Each row comes from the steps of one walk. Every step used is in the known rows, and no mark comes twice. Write the walk behind each row, first mark first.
Known rows
guna, bifet, nuken: [  9   3  -1  -3   0  -5  -1   1  16 -18  -1  -4   7  -1 -12   4  12  10
  -5 -12 -14   4  -1 -18  -2  -5  34  -9 -22   2]
zurum, kinab, makud, nuken: [ -2  -2   0  23 -19  13  -6   1  -5  11  14  20 -11   0  -7  -5  15  -2
   9  19   5  -6   0  -2   0  -4   5   5   3  -6]
zozegov, guna, bifet, nuken: [  7  -7   0 -14  18  -7  -2   8   8 -16  -6  -8   1  -5  -4   0   5 -18
  -3 -26 -14   9  -2 -18   2   4  46  -8   1  -4]
zurum, kinab, makud, nuken, zozegov: [ -8  -7  -1  18 -13  19  -4   2 -14  15  11  16  -8   0  -8  -3   8   4
   8  23   4  -5  -3   5  -1   1   7   6  -1  -5]
bifet, nuken, zozegov, guna, kalo: [ -5   2  -4 -23  28   1   3  21   0  -6  -1 -11   9  -4   5  -2 -15   1
  -3 -18  -6  12   0  -7   3   1  54  -1  -2   6]
bifet, nuken: [  3  15  -2  -7  -7  -7   2   8  17  -5   2  10   8  -4   6  -4   3  14
  -1  -8   6   2   5 -23  -2 -10  26  -2  -5   9]
putur, nuken: [  9  19   0  22  -7 -11   0  -4  14 -10  10  13  -4  -4  12  10  -6  -4
  -9  17   5  -4   3  -2  -2  -3 -14  -1   3   6]
putur, nuken, bifet: [ 10   5   1  11 -10 -10   2 -10  21   3  11   6   3  -2   4   7 -15  12
 -10  31  -7   2  -3   3  -2   5  -6   0   0  11]
makud, kinab, sani: [ -3  12   0  40 -15 -14  -6  -8   6   2  17   4   0   0   4  -4   5 -18
   1  19  14 -10   3  -3   9  -1 -24  -5  14   2]
zurum, kinab, makud, nuken, nilo: [ -3  -2   0  13 -14  15  -6   2 -13  20   9  15 -10   4  -6  -3  17   9
  10  23   2  -3  -1   4   0   1   6   7   0 -10]
zurum, kinab, makud, nuken, nilo, guna: [  1  -7   3   4 -17  16  -5  -1 -20  22   8   8  -9   2  -6  -6  17  -1
  10  10   3  -3  -1   3   2   0  -4   9   6   1]
bifet, nuken, makud: [  1   4  -4 -14 -18   0   6   2  22   3  -1   4   8   2  -1   1  -9  27
   1 -12   3   3   6 -13  -4  -9  25   1 -18  10]
nilo, nuken: [ 11   8   3   5 -11 -11   3 -20  16 -14   7   6   1   2   7   3   6  -5
   2 -12   7   2   0  -6  -3 -11 -19 -10   5   9]
nilo, guna, duvo: [  6  -8   2 -12  -9  -6  -6  -8  12  -8  10 -11  -2  -1   2  -2   2 -25
   1 -26  14  -6  -2  -8  -5  -4 -17  -1  13  17]
kinab, makud, nuken, nilo, guna, duvo: [ -3  -4  -1   2  -1   6  -5  -7 -16  18  11   6 -10  -2  -6  -2  12   1
   3   4   8  -2   3  11   3   2 -12   3   1  -9]
putur, nuken, zozegov, guna, kalo: [  1   6  -1   5  27  -4   1   8  -3 -10   8  -7  -3  -5  12  11 -24 -18
 -11   7  -8   6  -3  13   2   8  14   0   5   4]
guna, duvo: [ -2   0  -3   3   0  -8  -8  -3  22 -15  16   2  -6   2   3   5   1 -11
  -1  -4  10  -6  -2  -5  -9  -2   6  -5   0  -2]
nuken, nilo, guna, bifet: [ 10  -9   2 -18  -2  -2  -6  -8  -2   5 -10 -21   4  10 -11   3   9   4
   2   1  -2   1  -5   2   0   4 -18   0  -4   5]
sani, kinab, makud: [ -8   7  -5  10 -42  -2  -8   8  -3  -6   0  11  -9  -3   8 -10   0  -7
  -3  -1   8  -7  -3  -4  -3  -3 -23   2  -3   4]
nuken, nilo, guna, zozegov: [  6  -5   0 -16   7   0  -6  -1  -9   5 -15 -14   6   8  -2   4   5   0
   3  -9   6  -4  -6   8  -1   6 -19   8   4   2]
bifet, nuken, nilo: [  2  14  -1 -21   3  -4   0  10   5   9  -7   0   9   3   7  -1   6  30
   0   0   0   7   5 -12   0  -4  28   2 -11   4]
sani, kinab, makud, nuken, zozegov: [-13   2  -3   9 -15  10  -1  10 -28  -1   1   7  -5  -4   6  -7  -4  -3
  -6  21   2  -6   2   9   1   1 -14   7  -7  -2]
zozegov, nuken, bifet: [-2 -1  4 -1  3 -8  6 -1 26  9 -7  2  4  1 -1 -4 -9 17  3 12 -5  5 -3 -4
 -2  2 -8 -4 13 -5]
bifet, nuken, zozegov: [ -6   7  -3 -15   2   2   4  10   3   1  -3   3  12  -3   3  -1  -9  25
  -4   0   2   4   2  -9  -2  -4  29   0 -11  12]
kinab, sani: [ -2  13  -3  25 -14 -14  -5 -13  29   8   8  13   0  -4  -3  -8   9   7
  -2  -7  36  -5  -6  -2   1  -1 -30 -12  13   0]

Write each row's walk
[ -8   7  -3  14 -21   4  -2   9 -18  -5   4  11  -8  -4   8  -9   3 -10
  -4  16   4  -8   4   1   1  -3 -16   5  -2  -3]
sani, kinab, makud, nuken
[ -4   4  -5  29 -11   3  -2  -5   3   7  11  24 -10  -6  -8  -4   6   2
   4  22  15  -7   5   1   3  -3 -16  -1   2 -16]
kinab, makud, nuken
[  0   3  -2  -3 -19   0   5   4   7   1   5  -1   8   4   3   2 -10  12
   2   1  -9   0  11 -12   1  -9  29   5 -17  11]
bifet, nuken, makud, kinab
[ -7  -2  -2  13  31   9   7   0 -15  -1   4   4   5   1  -4   4 -10   4
  -2  52   8  -6   7  11   2   2   0   2   0 -11]
makud, nuken, zozegov
[ -1   4   7 -21  16  -4   1   3  -4  11  -9 -13  -3   3  10  -1   6   2
   4 -23  -2   5   1   4  -1   1 -16   1  14  -2]
zozegov, nuken, nilo, guna, duvo
[ -7  -2  -2   6 -23   5   0   6 -12   3   4   7  -4  -3   2 -10  -3   1
  -5  25  -3  -5   0   3   1   2 -12   5  -4  -1]
sani, kinab, makud, nuken, bifet
[  1   6   7 -14  10  -5   3   3  -2  14 -16  -9   0   3   7  -3   4   6
   6 -11   2   4   2   1   2  -1 -27   2  17  -2]
zozegov, nuken, nilo, guna
[-14  -3  -3   1  -6   9  -1  15 -33  -1  -2   4  -8  -6   9 -10  -7 -16
  -6  10  -1  -3   1   8   3   6  -4   6   2  -4]
sani, kinab, makud, nuken, zozegov, guna
[  8   3  -1 -15  10  -3  -2   2   5  -7  -7 -12   9   5 -12   6  15  23
  -3  -6 -18   8  -2 -10  -2   0  34  -5 -26  -2]
guna, bifet, nuken, nilo
[-11  -8  -4  14   8  10   0   0 -14  12   5  15 -10  -7  -7  -4  -5  -4
   2  18   9  -1   1  10   5   6  -1   0   6 -16]
kinab, makud, nuken, zozegov, guna
[  7 -11   5 -11   7  -2   3  -1   5  -3 -14 -10   8  -3  -4  -3  -1 -11
   1 -30  -3  -3  -7   1   0   3 -19   5  17   8]
nilo, guna, zozegov, nuken, bifet
[ -8  -2  -1 -31  22   2   2  16  -6  -2   0  -6   6  -6   9  -2  -9   4
  -6 -24  -6  10   0  -8  -2   4  53  -1  -3   8]
bifet, nuken, zozegov, guna, duvo
[ -9   7  -3   5 -15   6  -3  10 -26   4  -1   5  -7   0   8  -7   5   0
  -4  20   1  -5   4   8   2   2 -16   7  -6  -7]
sani, kinab, makud, nuken, nilo
[ -6   0   3  14  -7  -2   7   0   8   3  -3  -2  -3   5   5   4 -13  -2
   7   6  -8  -3   8   3   1  -5 -15   2   3  -7]
zozegov, nuken, makud, kinab
[  7  -2   4  -3   9  -2   2   2  -1 -10 -14  -6   3  -4   1  -2   4 -23
   2 -40   4  -7  -4  -2   0  -2 -25   5  18   6]
nilo, guna, zozegov, nuken
[  9  -3   0  -3 -21  -4   6 -26  23  -5   4   0   1   7   1   7  -6   7
   4 -18   4   3   1   3  -6 -11 -21  -7  -9   9]
nilo, nuken, makud
[  8  -3   2   8 -23  -4   6 -24   6  -7  10  -5   1   9   5   8  -7  -7
   6  -4  -8   0   6   4  -1 -10 -17  -3  -8  11]
nilo, nuken, makud, kinab
[  5 -11   4 -14  15  -1   4 -16  -6 -13  -3 -12   2   0  -1   5  -3 -11
  -2 -22 -12  10  -7   6  -2   3   6 -12  -2   6]
nilo, nuken, zozegov, guna, bifet
[  4   1   8 -15  15  -3   2   0  -4   7 -17 -16   1   4  -1   0  10   6
   4 -15  -9   6  -1   2   2   2 -19  -1   6  -4]
zozegov, nuken, nilo, guna, bifet
[  6   8   0  25 -20  -5   2  -9   2  -3  15   2  -4   4  10  15 -19  -8
  -6  26 -10  -6   9   9   1  -2 -12   7 -10   9]
putur, nuken, makud, kinab
[ -2  -4   1   4  22  -3   3   6  14  -8 -15   2   7   0  -4   4  -3   6
  -1 -12 -11  -2  -8   6  -3   7   4   1   6 -13]
guna, zozegov, nuken, bifet
[  3   0   2  -4  -2  -1   6 -18   1  -7   2  -1   5   3   4   5  -5   5
   0  -4   4   4  -3   6  -5  -5 -16  -9  -3  12]
nilo, nuken, zozegov
[  5  -7   0 -24  23  -5  -3   9   1  -8 -11 -15   2  -1  -4   1   7  -8
  -2 -21 -17  12  -3 -12   3   8  48  -5  -3  -7]
zozegov, guna, bifet, nuken, nilo
[  9  -6   3  -4  30   6   3  -6 -22   4  -2 -15   4   6 -10   5  11  -2
   0  28  -5  -2   6   8   6   3  -7   4  -1  -8]
makud, nuken, nilo, guna, bifet
[ -4  -2  -2   7  15   2   4   4  12 -11 -16   3   2   3  -3   8  -6   3
   2 -26  -4  -6  -3  10  -6   1  -4   4  -4 -16]
guna, zozegov, nuken, makud
[ -6   1  -2 -24  14   2   4  15  -4   1  -7  -2   9  -6   7  -4 -11   8
  -4 -12  -1   9   1 -11   1   2  44   0  -1   8]
bifet, nuken, zozegov, guna
[ -7 -20  -2  -8  20   3  -3   2  -3  -9  -9 -13   1   0 -10   4 -14 -10
  -3   7  -6   4  -9   5  -2  13  17  -6  -1  -6]
nuken, zozegov, guna, bifet
[ -1  -4  -2   8   4   8  -3  -3 -20  14  -2   9  -6  -2  -9  -1  11   1
   4   2   6  -5   1  14   5   4 -16   6   1 -14]
kinab, makud, nuken, nilo, guna, zozegov
[  2   7   5 -12  24  -6   2   8   2   7 -10 -18   0   4   6  -1   1  -1
   6 -17  -2   7   1   4   4  -1 -17   0  15  -3]
zozegov, nuken, nilo, guna, kalo
[ 14 -12   3  -3 -13  -4  -4 -13  10 -13  -1 -15   3   0 -15   0   7 -20
   0 -14   2  -4  -5 -11  -1  -4 -21  -5   2  14]
nilo, guna, bifet
[ -9 -14  -4  14  11  11  -1  -3 -15   5   3   8  -9  -7 -16  -1   0  -4
   0  14  -3   1  -2  11   4   9   7  -3  -4 -18]
kinab, makud, nuken, zozegov, guna, bifet
